Each row was made from one walk, in order. Every step used is in the known rows, and no mark comes twice. Write each row's walk.
Known rows
B-P-E: [ 0.38 -3.39  2.29 -3.01  1.97  0.32 -4.19  2.27  2.69  0.10 -0.09  0.34
  0.57  5.70 -0.83 -1.24 -2.50  0.51 -2.39  0.87 -3.44  1.41  0.38 -3.57]
P-A: [ 3.83  0.32 -0.78 -1.75  1.28  2.22 -0.70  0.84  0.76  0.87 -2.07 -1.28
  1.31  5.92 -1.38 -0.34 -2.24 -1.36 -2.23  0.67 -0.61  2.62 -1.33 -1.16]
B-P-H: [ 3.05 -4.68  1.28 -2.51  1.34  3.51 -0.77  2.78  0.39 -0.23 -0.83  0.86
 -1.44  3.47 -1.87 -1.85 -3.02 -0.31 -4.07  1.41 -4.88  2.24 -2.71 -1.69]
H-P-E: [-0.31  0.40  2.18 -0.42  0.34  0.30 -2.83 -1.58  0.60 -1.01 -1.89  0.71
  3.39  6.67 -3.77  0.14 -1.23 -1.28  0.43  0.15 -0.82  2.02  1.76 -2.43]
Z-P-H-Y-B: [-2.55  0.43  0.80 -1.07  0.26  0.75  0.42 -0.19 -0.01 -3.70 -3.29  0.98
  6.54  2.46 -7.82 -2.14 -4.28 -2.54 -1.92 -3.02 -6.14  3.00 -2.10  3.11]
Z-Y: [ 3.05  2.86 -0.44 -1.41  0.21  1.62 -1.85 -2.63  1.95 -2.32 -4.40  1.03
 -0.03  0.60  0.36 -2.02 -2.38  0.96  0.31 -2.78 -1.85  3.22 -0.86  4.19]
E-Y-S: [-0.03  0.18  2.36 -1.52  0.53  1.50 -2.08 -0.85 -0.61 -1.19 -3.30  0.16
  4.95  0.80  0.14  0.30 -2.62 -2.12  3.22  2.58 -2.90  3.54 -2.49  3.33]
S-Y-H: [ 3.26 -0.20 -0.63 -3.32  1.35  2.11 -2.08  2.14 -1.92 -1.80 -5.80 -2.85
 -1.63  4.61 -3.15 -1.69 -1.83 -3.68 -2.69  0.93 -1.43  3.77 -0.68  6.08]
H-Y: [ 0.04  1.67 -0.75 -0.11  0.88  1.10  1.01 -1.96  0.86 -0.87 -2.38 -1.92
  0.13  2.22 -3.56  0.32 -1.62 -0.86  2.45 -2.37 -1.61  0.44 -2.60  4.33]
E-Y-H: [ 3.06  2.11  0.65 -3.03  0.67  1.69 -0.84  0.12 -0.29 -0.03 -4.51  0.90
  0.45  2.12 -1.16 -0.24 -2.06 -1.28  1.69  3.98 -2.24  4.07 -2.68  3.38]
B-P: [ 1.76 -3.70  2.13 -2.39  0.74  1.63 -1.70  2.77  1.80 -0.21  0.85 -0.09
 -1.41  2.16 -0.64  0.02 -2.20  1.90 -1.43  0.00 -1.31  0.73 -1.73  0.06]
B-P-E-Y: [-1.12 -2.82  3.41 -4.19  0.34  0.75 -2.25  2.00  3.95  1.95 -1.14  1.58
  1.29  3.95  0.37 -1.33 -2.30  0.56  0.59  2.03 -5.11  1.73 -0.23 -1.30]
A-Y: [ 1.51 -0.85  1.42 -0.66  1.02  2.87 -2.27  0.13  0.07  0.05 -1.52 -3.05
  1.06  2.59  0.82 -2.20 -2.38  0.53  1.42  2.37 -0.99  2.70 -2.17  2.41]
Z-Y-H-P-B: [ 1.70  3.01  0.16 -2.37 -0.43  4.39 -5.29 -1.45  4.04 -2.67 -4.83  4.90
  1.09  2.58 -4.74 -1.75 -3.54 -2.59 -1.37 -1.43 -2.42  1.80 -1.61  6.81]
B-P-H-Y-E: [ 0.65 -1.80  0.25 -2.30  2.75  1.76  0.85  0.45  1.43 -3.49 -4.74  1.54
 -0.41  4.09 -3.66 -0.12 -2.60 -3.41 -1.79 -1.75 -4.67  3.24 -3.23  2.51]
A-Y-H-P: [ 1.13  0.72  2.25 -0.79 -0.21  3.21 -3.33 -0.17 -1.55 -0.78 -3.01 -1.88
  0.47  3.98 -2.79 -0.03 -2.16 -2.72  1.84  4.29 -0.10  3.14 -2.86  5.24]
E-Y-B-P: [-0.34 -1.89  3.81 -4.21 -1.77  1.25 -1.05  2.59  1.58 -0.61  0.23  2.51
  1.78 -0.82 -0.54  0.82 -3.62  1.67  1.52  0.37 -2.06  2.58 -2.80  2.14]
E-Y: [ 1.60  0.84  1.76 -1.90 -0.38  1.63  1.19 -0.16  0.85  0.62 -2.54  0.54
  1.71  1.12 -0.12 -0.19 -1.64  1.30  3.06  1.35 -1.44  2.64 -1.01  1.85]
B-P-A-Y: [ 1.36 -4.09  1.96 -3.28  0.55  4.08 -2.10  4.18  3.29  2.91  0.10 -2.80
 -0.87  5.90  0.98 -1.70 -3.40 -0.76 -1.74  3.18 -2.56  1.41 -4.23  2.04]
P-Z: [ 3.27 -2.38 -1.13 -2.80  1.62  0.81 -1.83  1.04 -1.05  1.01  1.19  0.84
  2.93  3.06 -1.41  1.20 -2.51 -0.65 -1.22  0.99 -2.68  2.19 -0.50  0.71]
S-Y-H-P-Z: [ 1.71 -2.35 -0.45 -4.18 -0.19  1.86 -2.03  2.22 -2.55 -0.09 -3.00 -0.71
  0.82  5.35 -5.87  1.99 -1.77 -6.08 -2.59  1.37 -2.46  2.39 -0.53  8.95]
Y-H-P: [ 2.54  1.54  1.13 -1.04  0.02  1.80 -2.75 -0.73 -1.54 -2.13 -2.80  0.26
  0.00  4.08 -4.61  1.70 -1.47 -2.26  0.46  1.95  0.74  2.83 -1.44  2.70]
S-Y-A: [ 1.07 -0.18  0.88 -2.90 -1.02  0.77  0.89  1.54 -2.35 -3.22 -5.45 -3.61
 -0.45  4.55 -1.02  0.62 -1.82 -1.46  0.26 -1.31 -1.33  3.74  0.74  5.30]
H-P: [ 1.39  0.15  2.14  0.09 -0.90  1.59 -0.58 -1.35 -0.64 -1.33 -1.26 -0.07
  1.27  3.20 -3.69  1.71 -1.17  0.39  1.60 -0.54  1.01  1.19 -0.15  1.08]
P-H-Y: [ 1.29  0.22 -1.56 -0.29  1.54  3.07  2.49 -1.92 -0.49 -0.73 -3.79 -0.98
 -0.05  3.66 -4.71 -1.38 -2.24 -3.22 -0.20 -1.16 -4.99  2.16 -3.11  2.53]
P-H-Y-S: [-0.48  0.25 -0.82  0.12  2.18  2.87 -0.57 -2.31 -2.01 -2.78 -4.64 -1.54
  3.47  3.24 -4.67 -1.00 -3.36 -6.56  0.09  0.33 -6.15  3.17 -4.17  4.07]

Write each row's walk
[-1.67 -1.12  0.50 -0.30  1.26  1.67  1.66 -0.08  1.28 -1.54 -4.36 -0.33
  3.92  3.75 -7.00 -3.11 -2.49 -1.98 -1.85 -1.75 -6.97  1.38 -1.92  3.17]
Z-P-H-Y
[ 4.58  1.67 -3.00 -4.78  1.50  0.82 -4.40 -0.91  0.29 -0.93 -3.98  3.38
  0.67  1.84 -1.43 -0.27 -3.43 -3.15 -1.96  0.69 -4.96  4.54 -2.11  6.90]
P-Z-Y-H
[ 0.45 -0.29  1.99 -0.66 -0.96  4.25 -0.80  0.19  1.00  1.64 -1.67 -2.86
  2.22  6.79 -2.10 -0.18 -2.17 -2.58  1.14  2.40  0.20  2.10 -2.68  2.94]
H-P-A-Y
[ 0.68  2.25  2.06 -2.74 -1.63  0.41  1.98 -0.59 -0.84 -1.28 -4.00  0.74
  1.38  2.29  1.04  1.77 -2.12  0.90  4.85  1.62 -2.00  4.44 -0.77  2.31]
E-Y-A
[ 1.96  2.54  0.91 -3.54 -1.44  2.87  0.52  0.17  0.62  1.53 -4.84  1.30
  1.61  6.32 -3.78  1.52 -1.67 -4.52  1.41  3.98 -1.25  3.36 -2.96  3.56]
E-Y-H-P-A
[-1.35  1.70 -0.14  0.04  1.55  1.10 -1.62 -2.56 -0.52 -2.66 -3.26 -2.60
  3.46  1.84 -3.25  0.93 -2.60 -4.11  2.67 -1.13 -2.49  1.43 -3.49  5.77]
H-Y-S
[-0.07 -3.99  2.64 -4.57 -1.07  1.53 -2.36  4.36 -0.04 -2.43 -1.19 -1.79
 -0.19  1.76 -2.26 -0.38 -3.62 -0.68 -2.98 -2.58 -1.44  1.90 -0.95  5.07]
S-Y-B-P
[ 0.43  1.98 -1.16 -1.58 -0.07  1.54  3.45 -1.78 -2.43 -2.74 -5.25 -0.97
 -0.18  4.75 -3.88  0.78 -2.66 -3.56  1.65 -0.84 -5.26  3.89 -2.95  2.83]
P-H-Y-A
[ 3.25  4.61 -1.36 -3.08 -0.88  2.92 -2.29 -2.37  2.38 -1.28 -6.68  1.82
 -0.02  5.85 -3.87  0.15 -2.47 -4.75 -1.24 -0.36 -1.55  3.93 -2.47  6.04]
Z-Y-H-P-A
[-0.55 -2.05  2.59 -3.85  0.85 -0.34 -5.49  2.35  1.65 -1.94  0.60  1.91
  2.98  4.47 -1.27 -0.31 -4.15 -0.09 -2.34 -0.01 -2.83  2.98  0.14 -3.13]
Y-B-P-E
[ 0.46 -1.54  2.14 -0.28 -0.47  4.09 -2.83  0.50  2.84 -0.70  0.15  2.72
  3.13  3.72 -5.31 -0.10 -2.55 -0.12 -0.75 -1.24  0.15 -0.24 -0.30  1.13]
H-P-B
[ 1.29  0.30 -0.44 -2.52 -1.65  1.22 -1.79 -2.50  1.21 -0.72 -1.78  3.40
  2.35  1.47 -2.74  1.56 -2.38 -1.52  0.75 -2.49 -2.87  2.01 -0.47  6.99]
H-P-Z-Y
[-2.40  0.60  0.87 -1.19 -0.10  0.13  2.64 -0.12 -0.10 -3.62 -5.32  0.04
  3.97  4.83 -6.15 -0.53 -2.95 -2.21 -0.20 -1.55 -7.37  2.89 -1.65  3.53]
Z-P-H-Y-A
[ 2.06  4.23 -0.11 -2.49 -1.36  0.06 -0.69 -2.78  0.58 -4.28 -6.00  1.08
 -0.29  1.67  0.91  0.45 -2.88  0.61  2.05 -2.54 -2.25  4.70 -0.37  4.73]
Z-Y-A
[ 1.10  0.40  1.67 -3.94 -1.58  1.03 -3.37  0.14  2.92 -3.60 -1.48  2.83
 -0.02 -1.40 -0.38 -0.64 -4.40  1.35 -0.96 -3.79 -2.40  2.87 -2.14  4.95]
Z-Y-B-P
[-1.80 -3.62  2.68 -5.11  0.24  0.32 -4.65  4.39  0.99 -2.06 -2.19 -1.05
  1.51  5.32 -2.55 -1.85 -3.76 -2.46 -3.86 -1.88 -3.29  2.80  1.04  1.59]
S-Y-B-P-E
[-0.49  3.15 -0.37 -0.91 -0.64 -0.36  2.27 -1.93 -0.82 -2.85 -3.61 -1.64
 -0.01  3.31 -2.82  2.63 -1.84 -1.25  4.23 -2.08 -1.82  2.18 -1.92  4.87]
H-Y-A
[ 1.22 -1.06  1.23 -1.70  1.17  0.97 -1.19  2.29  2.76  0.07 -2.71 -0.72
  5.17  6.31 -3.78 -1.81 -2.40 -0.21 -3.88  0.11 -2.48  1.80  0.14 -0.34]
Z-P-A
[-0.53 -2.64  2.59 -1.01  1.58  2.47 -4.57  3.23  5.16 -1.17 -0.80  2.63
  6.62  3.21 -4.88 -3.81 -3.47  2.15 -4.28 -1.30 -3.18 -0.18  0.91  0.43]
Z-P-B
[-0.01 -0.88  2.05 -0.06  1.53  3.01 -5.27 -0.26 -1.43 -1.78 -2.28 -3.76
  4.44  2.31  0.96 -1.48 -3.54 -2.49  1.82  3.83 -1.78  3.62 -2.86  3.74]
A-Y-S
[ 2.24 -5.87  0.60 -4.24  1.29  1.05 -2.48  3.95  0.86  1.73  3.08  1.64
  0.32  2.40 -1.12  1.60 -2.92  0.46 -2.59  1.05 -3.79  0.45 -2.01  1.32]
B-P-Z
[ 2.08  0.26 -0.30 -3.53 -0.64  3.47 -0.79  1.99 -0.73 -0.33 -6.43 -2.46
 -0.33  8.64 -6.05  0.46 -1.55 -6.92 -3.18  0.97 -0.30  2.98 -1.40  6.73]
S-Y-H-P-A
[ 1.44  1.06  0.77 -2.66  0.18  3.06 -2.87  1.17 -0.34  0.17 -1.13 -2.37
  4.40  5.20 -0.47 -1.09 -4.97 -2.40 -0.41  1.82 -0.49  4.70 -2.75  1.44]
P-A-Y-B
[ 2.20  4.02 -0.20 -2.34 -0.89  0.77 -3.11 -2.48  0.72 -4.13 -3.98  2.16
  2.38 -0.60 -0.51 -0.95 -4.25  0.51  0.34 -4.14 -1.42  4.73 -0.64  4.37]
Z-Y-B
[-1.35 -0.25  0.11 -3.61 -0.53  1.62  0.04  1.74  2.61  0.01 -0.42 -0.73
  0.53  4.15 -4.64  1.69 -4.27 -2.91 -0.73 -2.70 -2.60  0.94 -4.48  3.45]
H-Y-B-P-A
[ 0.49  1.72 -1.14 -1.42  0.57  2.17  1.31 -1.79 -2.09 -2.83 -3.08  0.49
  2.54  2.36 -5.48 -0.39 -4.08 -3.87 -0.16 -2.48 -4.23  3.72 -3.20  2.56]
P-H-Y-B
[ 1.49 -2.70  1.63 -0.64  1.56  1.80 -0.98  1.60  0.17 -2.10 -3.38  0.90
  4.43  4.12 -4.57 -3.62 -2.82 -0.09 -4.49  0.44 -5.37  3.04 -0.03 -1.03]
Z-P-H
[ 3.32  4.08 -0.32 -1.89  1.78 -0.23 -2.60 -3.26  2.20 -5.64 -7.54  3.04
  1.71  1.86  1.06 -0.87 -2.24  0.08  0.36 -3.91 -0.79  5.47  1.07  3.77]
Z-Y-E
[ 3.87  1.20 -0.81 -3.02  2.02  4.08 -3.40  1.86 -0.10  1.54 -3.97 -3.14
  0.70  7.19 -0.53 -2.08 -3.27 -4.33 -1.81  5.77 -1.83  4.62 -3.95  2.89]
P-A-Y-H
[ 0.39 -1.44  2.64 -5.55 -1.66  2.17 -0.38  3.59  2.64  1.33 -0.55  1.92
  2.42  2.92 -0.76  0.87 -4.17 -0.67 -0.30  0.81 -2.69  2.83 -3.74  1.31]
E-Y-B-P-A
[ 0.97 -2.27  2.53 -3.27 -0.25  0.92 -3.30  2.75  0.15 -2.42  1.54  0.95
  1.08  0.60 -1.55  1.08 -3.85  1.71 -1.33 -1.10 -0.74  2.03 -1.74  0.31]
Y-B-P
[ 2.37 -3.64  1.65 -3.57  0.24  2.71 -2.27  2.76 -1.39 -2.31 -0.30  2.18
  1.08  2.17 -2.51 -0.79 -4.62 -0.83 -3.96  0.51 -4.39  3.86 -2.85 -1.51]
Y-B-P-H
[ 0.74 -4.39  2.90 -3.43  0.14  4.25 -2.91  3.23 -0.97 -1.22 -0.18 -0.22
  1.22  2.32 -0.92 -2.62 -5.44 -1.38 -2.23  2.49 -4.77  4.40 -4.16  1.05]
A-Y-B-P-H
[-0.75  2.31  2.26 -3.45  0.02 -0.56 -2.59 -0.71  0.30 -0.95 -2.42  2.62
  6.11  3.31 -0.63 -0.95 -3.63 -0.87  2.14  1.00 -3.10  5.07  0.60 -1.71]
P-E-Y-B
